What can hang from each mark:
K298: K644 K787
K800: K256
K787: K298
K127: K256 K644
K644: K127 K146 K252 K298
K256: K127 K239 K800 K873
K573: K252
K252: K644
K873: K573 K624 K787
K239: K256

Every row comes from one small tree of marks. Brackets hold a mark, then the marks that hang from it, in the order of their numbers. Every link used is in the known rows. Which tree was each row made from?
Known rows:
[K256 K127 K800 K873]: [-39 -37  -5  -8  14 -10  -8 -30  -2   0   5 -13  -7  -7   1 -18   6 -39
 -11 -17 -32   4 -14 -10  -6  -7 -31  21 -31]
[K298 [K644 K252]]: [  1  10 -11   7 -10   2  -9   8   5 -41 -20   4  -4 -13   1 -24  21  20
  -7  20 -17   3  23  -2 -12  36  10  -5  -2]
[K298 [K644 K146 K252] K787]: [ 13  28 -16  -4 -16 -24  -9  16  21 -36 -16   4   9  18 -10 -13  -3  37
  -6  10  -4 -21  22   5 -23  10  21  -8   9]
[K127 [K256 K800] [K644 K298]]: [  9   4  -4  43 -14   3  32   7  -1   4   3 -10  -7 -17 -11  11 -11 -27
   0 -10   1 -26 -12 -36  10  22  -8  22 -15]
[K298 [K644 K127 K146 K252]]: [ 17  21  -8  -1  12   1  -3  14   0 -33  -9  -1   1   0  -5 -11  12  37
  -2  22   7   3  37  13 -18   8  24 -21  28]
[K873 K787]: [  2   9  16  -4 -28   9 -23   0 -18  30  12  -1   4   8  11 -30  14  -6
   2   8  -9  11  -1  11  -8  27   3   1   7]
[K644 [K127 K256] K252 [K298 K787]]: [ 36  38  -2  36  -7  22  20  18  19  29 -15  15  -2  30   8   9   2  -4
  -4  15  25  -2  13  16   5 -17  59 -16  28]
[K873 K573 K624 [K787 [K298 K644]]]: [-24  -6  45  27 -32  17 -33 -16 -37  -1   8  -3 -26 -27   8 -16  18   4
  47 -10 -23  15  17 -13   2  58 -28  -4 -35]
[K787 [K298 [K644 K127]]]: [-11 -22   5  13  18   6  -2  -5 -11 -28   0  10 -21 -18   7  12   3   5
   9   9 -31  21   4  -3  11  12  11   1   1]
[K239 [K256 K127 [K873 K573]]]: [-27 -42   3 -50  -7  31  -6 -39   4  16 -10  -5  13 -14  23  -6  18 -34
  16  -1   4  26 -32   7  20 -26 -26  13 -39]
[K127 K256 K644]: [  8 -10 -21  -2 -26  13  12  10   5  17  -5  -3   5 -28   6  -3   3  -6
   2  -2  -1 -11  -9  -3  22   3  37   7 -14]
[K644 K127 K146 K252]: [ 36  34  -3 -14  13   3   4  16  -2  -3 -10  -5  -4  16  -2 -15  17  23
  -5  12  27  18  28  31  -9 -10  29 -37  44]
[K252 [K644 K127 K146 K298]]: [ 16  33  16  -6  34  -6   8  14  -3  -6   7  11   0  10 -25  21 -19   3
 -24   8  29  10  14  -9  -5   4 -13 -13  35]
[K573 K252]: [ -8  -2   1  -7 -12 -20 -12  15 -13  -4   0 -12 -15 -14  14 -16  21  -1
   2  -9 -14   8  -6  18  -7  25  15 -22   5]
[K298 [K644 [K127 K256] K146 K252] K787]: [ 22  19 -20  15 -14   0  -2  18  22   0  -5   8  14  19   3   1  -7  36
   2  14  12 -22  31  20  -9 -20  58  -9  23]
[K256 [K127 K644]]: [-17 -36 -22 -22   7  10   0  -4  -9  -4 -20   7  -9 -23  -1 -19  11  -4
  12   2 -19   3  -8 -10  12 -13  24 -15 -16]
[K800 [K256 K873]]: [ -5   0   1 -20 -17   8  -2 -14  21  11  18  -5  18  -8  16   8  18 -19
 -27   0 -22  17 -27  14  11  -2  12  29 -32]
[K252 [K644 [K127 K256] K146 [K298 K787]]]: [ 21  32   5   6  13  -5  11  17  17  26  13  16  11  24 -17  31 -36   0
 -18   0  33 -13  11  -3   5 -20  18   0  31]
[K298 [K644 K146] K787]: [ -6  10 -12 -15 -13 -33 -18   9  16 -25   0   4  19  12 -10  -4 -12  25
  -6   8 -16 -18   8   1 -18  10  16   5  -2]
[K252 [K644 K146 [K298 K787]]]: [ 14  40   7 -12  11 -30   2  15  15  -8  -1  13   4  23 -31  19 -31   2
 -25  -3  16 -10   1 -17  -8   9 -21  -1  16]
[K239 [K256 [K127 K644] K800 [K873 K573]]]: [-38 -53  -2 -12 -12  29   6 -43  -3   3 -10 -10  11 -17   4  -6   7 -34
  23 -14   3  -4 -38 -23  16 -29 -56  28 -50]
[K644 [K127 K256] K252]: [ 29  15 -11  13  -8  32   7  11   4  26  -8   2  -6   1  18 -14  24   2
  -1  13  18  16  23  31  10 -12  57 -19  25]
[K298 K787]: [ -7   8  -7 -12 -21 -16 -18   1  12  11  -4   8  15  20   1 -15   3  -5
 -10   1 -15   2 -12  14  -4   0  23  -1  -3]
[K127 [K644 K146]]: [ 12  10 -14 -28  -6 -15   7  13  -2 -13  -8 -10   3 -12 -14  -6   1  15
  -2  -4   7  -7  -2  -6   2   6   7 -13   3]
[K800 [K256 K127 K239 [K873 K787]]]: [-17 -35  -2  -5  -4  15  -7 -28   8  33  28  -3  23   9  28  -1   2  -3
   4   6 -32   1 -40   4   1 -34  -2  36 -45]
[K573 [K252 [K644 K127 K146 [K298 K787]]]]: [  5  25  13  11  15 -28   0  27   0   3   6   9  -7  22 -14  21 -23  15
 -11  -9  22 -17   5   4 -13  -7   7 -26  37]
[K787 [K298 [K644 [K127 K256] K146 K252]]]: [ 27   4  -5  12  13   8  19  10   2 -21  -4  -1 -32 -16   7  19  -4  19
  14   3  -3   5  25   5  14   3  28  -5  19]
[K256 [K127 K644] K239 [K873 K624]]: [-44 -59 -23  -9  15 -12  -5 -15   0   0  -4  -7  22 -21   7  -3  -1   5
   7 -13 -37 -20 -14 -17   0 -19 -11   7 -59]
[K644 K127]: [ -2  -1   0  -5   6  12 -13   1 -11  13   5   5   8   4   7 -13  20  -4
  -7  14  -1  28   3  24   1  -5  29 -16  17]
[K573 [K252 K644]]: [-14  -1   1  -1  -4 -21 -17  16 -10  -8   0   2 -14 -14  -1  -8   2   5
 -11 -13  -5  -3   2   4  -5  23 -10 -13   9]
[K787 [K298 K644]]: [-12 -18   2   3   7  -7  -1  -3  -5 -39  -2   5 -27 -27   2   9   1  -1
   7   2 -41  16  -1 -14   9  33  -6  12 -16]

Which tree is each row?
[ -7   7  14  35  15   6  13  -7  10  20  19   5   3   1 -12  25 -21 -32
 -32  -6  15  -8   1 -20   4  -1 -26  28   5]	[K252 [K644 [K127 [K256 K800 K873]] K298]]
[ 17  37  12 -18  23 -22   8  13   3 -17   3   5  -5   1 -28  16 -19  -2
 -26   0  17   3   8 -22  -5  28 -30  -2  18]	[K252 [K644 K146 K298]]
[-32 -23  23  -1 -30  11 -14 -32 -11   6  10 -19  27 -10  10  -5  21 -40
  11 -19   1   8 -17  -5   5  21 -71  30 -47]	[K239 [K256 K800 [K873 K573 K624]]]
[-35 -46   7 -20  -7  24  -4 -47  -4   8  -1 -12  10  -8  13  -9  14 -46
  18 -11  -2  14 -34  -8  11 -18 -60  29 -43]	[K239 [K256 K127 K800 [K873 K573]]]
[ 17   7  -2   7   4  -3   6   4  -8  24  28 -17   4   7  -1   1  -3  -8
   2  -7  18   1  10  16   1  -9  11   2  24]	[K644 [K127 [K256 K800]] K146]
[ 12  23 -13   9  -3  -9 -11  15  16 -21 -12  12  14  28  -8  -9  -1  43
  -3  20   6 -15  28  17 -22 -16  38 -18  25]	[K298 [K644 K127 K146 K252] K787]
[-44 -54 -26  17  21 -20   7 -32   2  -9   3 -15  11  -5  -6  -6 -15  -8
   2 -19 -33 -28 -34 -33  -9 -34 -46  33 -54]	[K256 [K127 K644] K239 K800 K873]
[  6  -2 -10  11  12 -23  -1  19  -4  16  23  -7   2  -1   4  15 -22  27
   1 -12  18 -17   3  15  -3 -19   5  -9  22]	[K573 [K252 [K644 [K127 [K256 K239]] K146]]]
[ 14  -4 -32  55 -18  -1  25   4   7  -3  -6 -15   3  -5  -3  -8  -5  12
  12 -10   1 -38  -8 -21   1  -3 -10  23 -21]	[K127 [K256 K239 K800] [K644 K252]]
[ -8  18  10  17  -4 -28  -6  21   2  -5  -4  12 -12   8 -10  10 -13   1
 -15 -12  -2 -17  -6  -9 -10  18  -4 -12  10]	[K573 [K252 [K644 [K298 K787]]]]
[  2  17  33  26 -28  29 -13 -19 -17  -8 -11  -3 -41 -11   6 -23  17  12
  39   0  -4  19  12  -9   1  34 -19  -3 -14]	[K873 K573 [K787 [K298 [K644 K252]]]]
[  9   4  -1  -2   3 -11  -3  24  -7  18  16  -5  -8  -9   4  11 -10  14
  -3 -13  23  -8  14  21   2  -8  20 -17  33]	[K573 [K252 [K644 [K127 K256] K146]]]
[  5  -1  -3  12   4   0   7   1   0 -47 -20   5 -37 -22   3   0  10   9
   7   4 -31  11  13 -11   5  33   0   1  -6]	[K787 [K298 [K644 K252]]]
[ 47  52  11   1  28   3  24  20  -2  -9 -12  -4 -11  23 -10   7   8  13
 -10  15  34  17  25  12 -10   3  19 -37  48]	[K644 K127 K146 K252 K298]
[-17 -21  36   8 -33  26  -2 -44 -13  23  15 -17  -2   4  16   4   3 -44
  24 -19   0  10 -38 -12  12   5 -82  46 -32]	[K239 [K256 K800 [K873 K573 [K787 K298]]]]
[  9  23  16   5  25 -22   5  26 -12  -8   7   0 -15   3 -12  19 -13  11
 -10  -7  23  -4  10   0 -10   8  -6 -29  38]	[K573 [K252 [K644 K127 K146 K298]]]
[  7  15   2 -21  21  -6 -10   8  -4   2  10   9   7   7 -18   4 -10  14
 -19   5  22  11  18   9  -2  -8  -3 -13  31]	[K252 [K644 K127 K146]]
[  2  -4   2 -14  15 -21   4   2  -5 -43   2  -6 -27 -21  -6  15  -8  10
   8  -4 -28  11   4 -12   5  30 -11   6  -3]	[K787 [K298 [K644 K146]]]
[-20 -58 -18  -5  -3  22   8 -13 -16  -8  -9   5  14 -12   3  -6   3 -25
  24   2 -11 -10 -31 -22  13 -16 -34  19 -21]	[K239 [K256 [K127 K644] K800]]
[-21 -49   4 -39 -16  33  -8 -23  -5  38   6   3  25   2  31  -9   9 -31
   7   9  -9   7 -30   9   8 -20 -18  25 -18]	[K239 [K256 K127 [K873 K787]]]
[ 43  57   7   8  15  -5  17  21  13   0 -15   6  -1  46 -12   9  -3  17
 -10  12  33   1  18  15 -15 -15  34 -36  45]	[K644 K127 K146 K252 [K298 K787]]
[-31 -60  -3 -44  -3  18 -10 -17  -5  14  -3   2  31 -18  27   1  17 -34
   5   1 -20  10 -16   8  14  -6 -18  10 -35]	[K239 [K256 K127 [K873 K624]]]
[ -8  -2  13  18 -19  25 -10 -28   2  66  28 -16  19  10  28  -6   2  -2
  12   0  16   9 -13  21   6 -30   8  18 -17]	[K644 [K127 [K256 K239 [K873 K573 K787]]]]
[ 13  34  11   1  24 -15   2  13  11   5   4  20  13  33 -28  23 -30   9
 -23   5  28  -5   9  -6  -7 -14   0 -11  32]	[K252 [K644 K127 K146 [K298 K787]]]
[ 19  10 -17 -12  14  -2  23  15  10 -15 -36   9 -16  11 -17  -3  -9  13
  11   2   9 -20   3 -17  -1 -22  27 -30   5]	[K256 [K127 [K644 K146 K252 [K298 K787]]]]
